Known rows, with every step that occurs
simal pemuki zozet: [-2.538 -7.740 -0.920  2.660  2.571  2.098  2.705  3.258 -2.558  0.384
  1.948  0.794  2.470 -1.065  2.354 -0.296 -0.327 -2.248  1.454  2.101
  2.326 -3.571  1.835]
zozet pemuki gobos zalol bipob sigomam: [-2.190 -2.727 -2.214  1.083 -3.012  2.247  2.191  0.993 -1.209  2.969
  2.826  1.651  2.427  1.575  0.919 -2.906 -1.459  0.173 -1.031  2.129
  0.948 -5.171  0.953]
zalol bipob dabuk zozet: [-1.224 -4.444 -1.576  2.188 -1.061  4.347  1.510  2.001 -0.317  1.681
  1.739  0.068 -0.108 -1.497  4.607  2.983 -4.104 -2.935 -2.089  1.729
  0.363 -3.531  1.912]
sigomam simal pemuki gobos zalol: [-0.488 -4.532 -0.196  2.284  0.618  0.756  3.628  2.301 -1.598  6.163
  0.721  3.028  3.043  2.018  1.559 -2.106  1.475 -3.205  2.312  1.099
  3.771 -2.048 -1.094]
dabuk bipob: [-1.564 -9.183 -1.181  3.335 -0.225  3.778  2.749  1.785 -0.576  2.712
 -0.002 -0.210  1.208 -1.623  3.035  1.545 -2.648 -2.105 -2.362  2.661
  0.822 -2.166  0.098]
pemuki gobos zalol: [-0.859 -4.356  0.728  3.467 -1.759  2.491  0.144  1.223 -1.032  5.497
  0.418  1.509  2.078 -0.047  0.700 -0.042 -1.149 -1.199 -0.726  0.469
 -0.531 -4.452 -2.034]
gobos zalol bipob: [-3.157 -5.170 -2.192  2.150 -0.798  3.312  1.797  1.476  0.148  4.191
 -0.126  1.440 -0.713 -1.168  3.501  0.372 -1.882 -0.629 -1.926  1.748
 -0.562 -2.124 -1.828]
pemuki vodefo: [-2.966 -7.917 -0.257  4.106  1.912  5.306  2.923 -0.183 -3.867 -0.921
  1.023  0.436  2.545  0.006  1.358 -1.774 -1.314 -4.953 -0.791  1.267
  0.855 -2.192  0.975]
simal pemuki gobos zalol bipob: [-1.475 -5.177 -0.993  1.573 -1.075  3.576  1.840  2.840 -0.065  4.268
  1.101  3.013  2.310  0.692  1.873 -1.174  0.662 -0.855  0.746  2.269
  1.499 -4.198  0.331]
bipob dabuk zozet pemuki gobos: [-0.200 -2.827  0.099  2.820 -1.807  3.410  1.501  2.360 -1.716  0.859
  3.235  0.551  2.072  0.789  1.212  0.201 -4.333 -1.902 -0.548  0.218
 -0.468 -5.543  2.705]
gobos zalol bipob sigomam simal: [-2.629 -4.300 -3.102  2.349 -1.293  0.816  1.697  0.180 -0.806  5.339
  0.935  1.965 -0.636 -0.474  3.787 -0.434 -1.547 -1.180 -1.728  2.289
  2.754 -0.777 -2.212]
zalol gobos: [-0.728 -5.316  1.340  1.843  0.406  4.059  3.250  2.634 -0.345  4.748
  0.063 -1.691  4.384  0.624  3.567  2.258 -1.663 -5.947 -1.560  0.043
  0.818 -2.160  0.626]
bipob zalol gobos: [-0.797 -3.786  0.689  0.728 -0.777  4.299  2.378  0.918 -0.794  3.099
  0.549 -1.122  3.432 -0.026  5.142  3.014 -2.332 -3.913  0.728 -0.347
  0.640 -2.822  0.035]
zalol bipob dabuk zozet pemuki: [-1.784 -3.668 -2.233  1.286 -1.441  4.314  2.615  2.269 -0.383  0.603
  2.409  0.190  0.280 -0.363  4.036  1.312 -4.062 -2.148 -1.662  1.797
  0.146 -4.216  2.932]
zozet pemuki gobos zalol bipob sigomam simal: [-1.705 -2.108 -2.300  0.953 -2.509  0.963  3.152  0.879 -1.303  4.073
  2.451  2.061  2.213  2.204  1.088 -3.238 -0.699 -0.646 -0.201  1.899
  2.279 -4.376  0.424]
dabuk zozet pemuki vodefo: [-2.804 -6.154 -2.190  2.145  0.256  4.025  5.162  2.406 -2.710 -3.205
  2.791 -0.147  1.629 -0.004  0.160 -1.276 -2.324 -1.485 -0.516  1.398
  0.202 -3.379  2.791]
zozet pemuki simal: [-2.319 -4.330 -1.972  0.190  2.715  3.169  3.582  2.360 -2.368 -1.974
  2.669  0.033  3.653  1.353  1.360 -3.387 -4.146 -3.375  0.791  1.028
  2.258 -4.302  2.039]
zalol bipob: [-2.585 -6.127 -1.877  1.589  0.465  4.483  2.655  1.343 -0.637  2.689
  0.592 -0.587  1.596 -0.935  4.328  1.587 -2.191 -3.989 -1.913  2.454
  0.972 -2.480  0.372]
sigomam bipob: [-2.580 -6.633 -1.465  4.910  1.517  2.794  3.088  0.534  0.446  1.925
  0.851 -0.391  1.265  1.182  4.736 -0.579 -0.645 -4.574 -1.462  3.111
 -1.498 -0.358 -0.377]
sigomam bipob dabuk zozet: [-1.289 -4.976 -1.142  5.458 -0.137  2.522  1.968  1.205  0.735  0.711
  2.009  0.131 -0.582  0.748  4.897  0.863 -2.632 -3.411 -1.674  2.306
 -2.060 -1.319  1.128]
zalol gobos pemuki vodefo: [-1.148 -6.949  1.045  1.966  0.124  4.184  4.449  3.155 -0.608  2.362
 -0.227 -0.772  3.805  0.831  1.125 -0.774 -0.209 -6.371 -1.614  0.385
  0.516 -3.137  2.038]
zozet pemuki gobos zalol: [-2.051 -3.121 -0.674  1.717 -1.870  2.847  2.777  1.832 -1.499  2.778
  1.777  1.393  3.059  2.003 -0.004 -3.202 -1.302 -0.307  0.014  0.891
 -0.890 -5.340  0.340]
gobos zalol bipob dabuk zozet: [-2.047 -3.666 -2.035  2.542 -2.140  3.099  0.929  1.927  0.312  3.300
  0.762  1.830 -2.172 -1.488  3.815  1.399 -3.459  0.202 -2.063  1.056
 -0.888 -2.928 -0.571]

Rows
[-0.997 -4.074 -0.316  2.535 -2.375  2.805  0.515  1.267 -0.051  5.541
  0.283  1.684  0.858 -0.732  2.037  0.834 -0.989 -0.810 -1.271  1.154
 -0.237 -4.666 -1.345]
pemuki gobos zalol bipob
[-0.790 -4.502 -1.276  1.895  0.539  1.938  3.341  1.518  2.016  0.431
  0.616 -0.345  0.777  0.911  5.552  0.406 -1.189 -4.324  0.527  1.694
 -0.229 -1.939  0.826]
sigomam bipob zalol gobos pemuki simal
[-1.324 -6.090 -0.790  1.968  2.701  1.772  4.926  2.249 -2.293  4.373
  1.002  1.532  3.849  2.062  2.664 -1.887  0.670 -5.398  2.054  1.644
  4.314 -0.561 -0.306]
sigomam simal pemuki
[-0.080 -2.923 -0.294  2.927 -3.506  2.586 -0.164  1.877  0.368  4.689
  1.049  2.049 -0.441 -1.113  1.919  1.788 -2.292  0.032 -1.437  0.680
 -0.558 -5.335 -0.261]
pemuki gobos zalol bipob dabuk zozet
[ 0.000 -5.620  0.662  0.352  1.427  2.667  3.460  4.465  0.492  2.715
  0.048 -1.102  3.879  0.185  1.746  0.171 -2.380 -6.337 -0.946  0.044
  2.036 -3.636  1.576]
zalol gobos pemuki simal
[-1.963 -2.457 -2.997  1.022 -1.268  2.612  1.637  2.642  0.214  0.527
  1.722  2.359 -2.113 -0.882  3.276 -0.347 -4.520  0.719 -1.002  0.916
  0.292 -4.198  0.813]
gobos zalol bipob dabuk zozet pemuki simal
[-2.341 -5.225 -1.717  3.755  0.380  3.031  2.594 -0.581  0.395  0.722
  1.043 -0.064  0.615  0.696  6.088  0.405 -1.069 -3.161  0.277  2.665
 -1.636 -0.901 -0.758]
sigomam bipob zalol
[-1.269 -3.476 -0.656  2.741 -0.782  3.764  2.148  2.470 -1.927 -0.020
  3.149  0.181  1.742  0.646  2.033 -0.021 -4.788 -2.338 -0.807  0.392
 -0.532 -4.252  2.570]
bipob dabuk zozet pemuki
[-0.811 -4.797  0.514  0.599 -0.772  2.264  2.703  2.317 -0.742  2.166
  0.346 -1.146  2.166 -1.284  3.873  2.436 -1.665 -3.044  0.888 -0.143
  0.405 -4.443  0.854]
bipob zalol gobos pemuki zozet
[-0.831 -4.460 -1.713  2.821 -0.619 -0.382  1.647  0.272 -2.602  5.828
  2.813  2.720  3.308  1.805  1.673 -2.261 -0.004 -2.836  0.618  2.343
  5.885 -1.277 -1.185]
bipob sigomam simal pemuki gobos zalol
[-1.340 -5.231 -1.614  3.272  0.882  0.171  2.193 -0.700 -3.621  4.825
  2.649  0.181  3.608  0.959  2.729 -0.812 -1.908 -5.356 -0.843  2.119
  5.474 -0.069 -1.289]
bipob sigomam simal
[-1.610 -8.650 -2.264  3.673 -1.213  2.504  1.514  0.295 -1.306  2.879
  1.798 -0.068  1.500 -1.400  2.935  1.067 -3.123 -1.918 -3.111  3.637
  3.169 -1.542  0.121]
dabuk bipob sigomam
[-2.304 -8.012 -0.597  2.927  1.736  0.620  2.780  3.578 -2.008  1.296
  0.671 -0.654  1.492 -2.080  0.447 -0.679 -1.314 -3.196 -0.926  1.532
 -0.162 -4.636  0.665]
gobos pemuki zozet
[-1.655 -1.899 -0.972  1.410 -2.918  3.368  1.861  1.693 -0.678  2.956
  2.137  2.080  1.828  1.931  1.389 -2.684 -2.167 -0.146 -0.457  1.070
 -0.943 -6.216  1.505]
zozet pemuki gobos zalol bipob dabuk
[-1.428 -6.366 -0.828  2.530  3.200 -0.246  4.508  2.593 -2.846  3.229
  1.231  1.340  2.327  0.260  2.954 -0.995  0.753 -4.083  2.497  1.472
  4.608 -1.754  0.405]
sigomam simal pemuki zozet
[-2.680 -4.596 -3.498  1.726 -1.020  1.146  2.261  0.973 -0.590  5.031
  1.374  2.834 -0.086  0.206  3.757 -1.351 -0.567 -0.768 -0.760  2.877
  3.629 -0.859 -1.394]
gobos zalol bipob sigomam simal pemuki
[-0.498 -4.434 -1.033  1.554  0.097  0.976  3.731  2.291 -0.725  6.281
  0.526  3.025  2.183  1.484  2.665 -1.540  1.565 -2.958  1.829  1.787
  4.032 -2.220 -0.571]
sigomam simal pemuki gobos zalol bipob
[-0.879 -6.224  0.276  2.148  0.485  4.069  2.008  2.755 -1.439  3.317
  1.743  1.594  5.066  1.405  1.039 -1.104  0.377 -3.345  1.365  1.943
  2.079 -4.118  1.124]
simal pemuki gobos
[-2.402 -5.244 -2.138  1.529 -0.058  3.215  4.693  3.361 -1.748 -0.773
  2.573 -0.902  2.105 -0.119  0.724  0.041 -2.944 -1.256 -0.780  1.444
 -0.108 -3.322  1.787]
dabuk zozet pemuki
[-1.134 -2.762 -1.244  4.747 -2.297  1.697  1.986  1.530  1.385  1.016
  2.347  1.696 -1.137  1.701  3.359 -1.020 -1.809 -0.619 -1.095  1.960
 -2.964 -3.253  1.286]
sigomam bipob dabuk zozet pemuki gobos zalol
[-0.341 -7.102 -2.223  3.191 -2.398  0.172  2.105  0.904 -0.666  5.411
  1.471  2.761  0.867 -0.111  2.398 -0.648 -0.501 -0.301 -1.020  3.448
  5.005 -1.658 -0.456]
dabuk bipob sigomam simal pemuki gobos zalol
[-1.591 -4.508 -0.983  2.282 -0.326  4.936  1.029  0.900 -0.641  2.957
  1.395  0.285  1.134 -0.380  5.068  1.563 -3.649 -4.228 -1.932  1.690
  0.500 -3.422  1.379]
zalol bipob dabuk
[-1.674 -5.966 -2.106  3.020  1.680 -0.938  2.425  0.563 -3.883  3.349
  3.389  1.146  3.088  0.329  2.779 -1.345 -0.567 -3.914  0.797  2.648
  6.657 -0.987  0.295]
bipob sigomam simal pemuki zozet
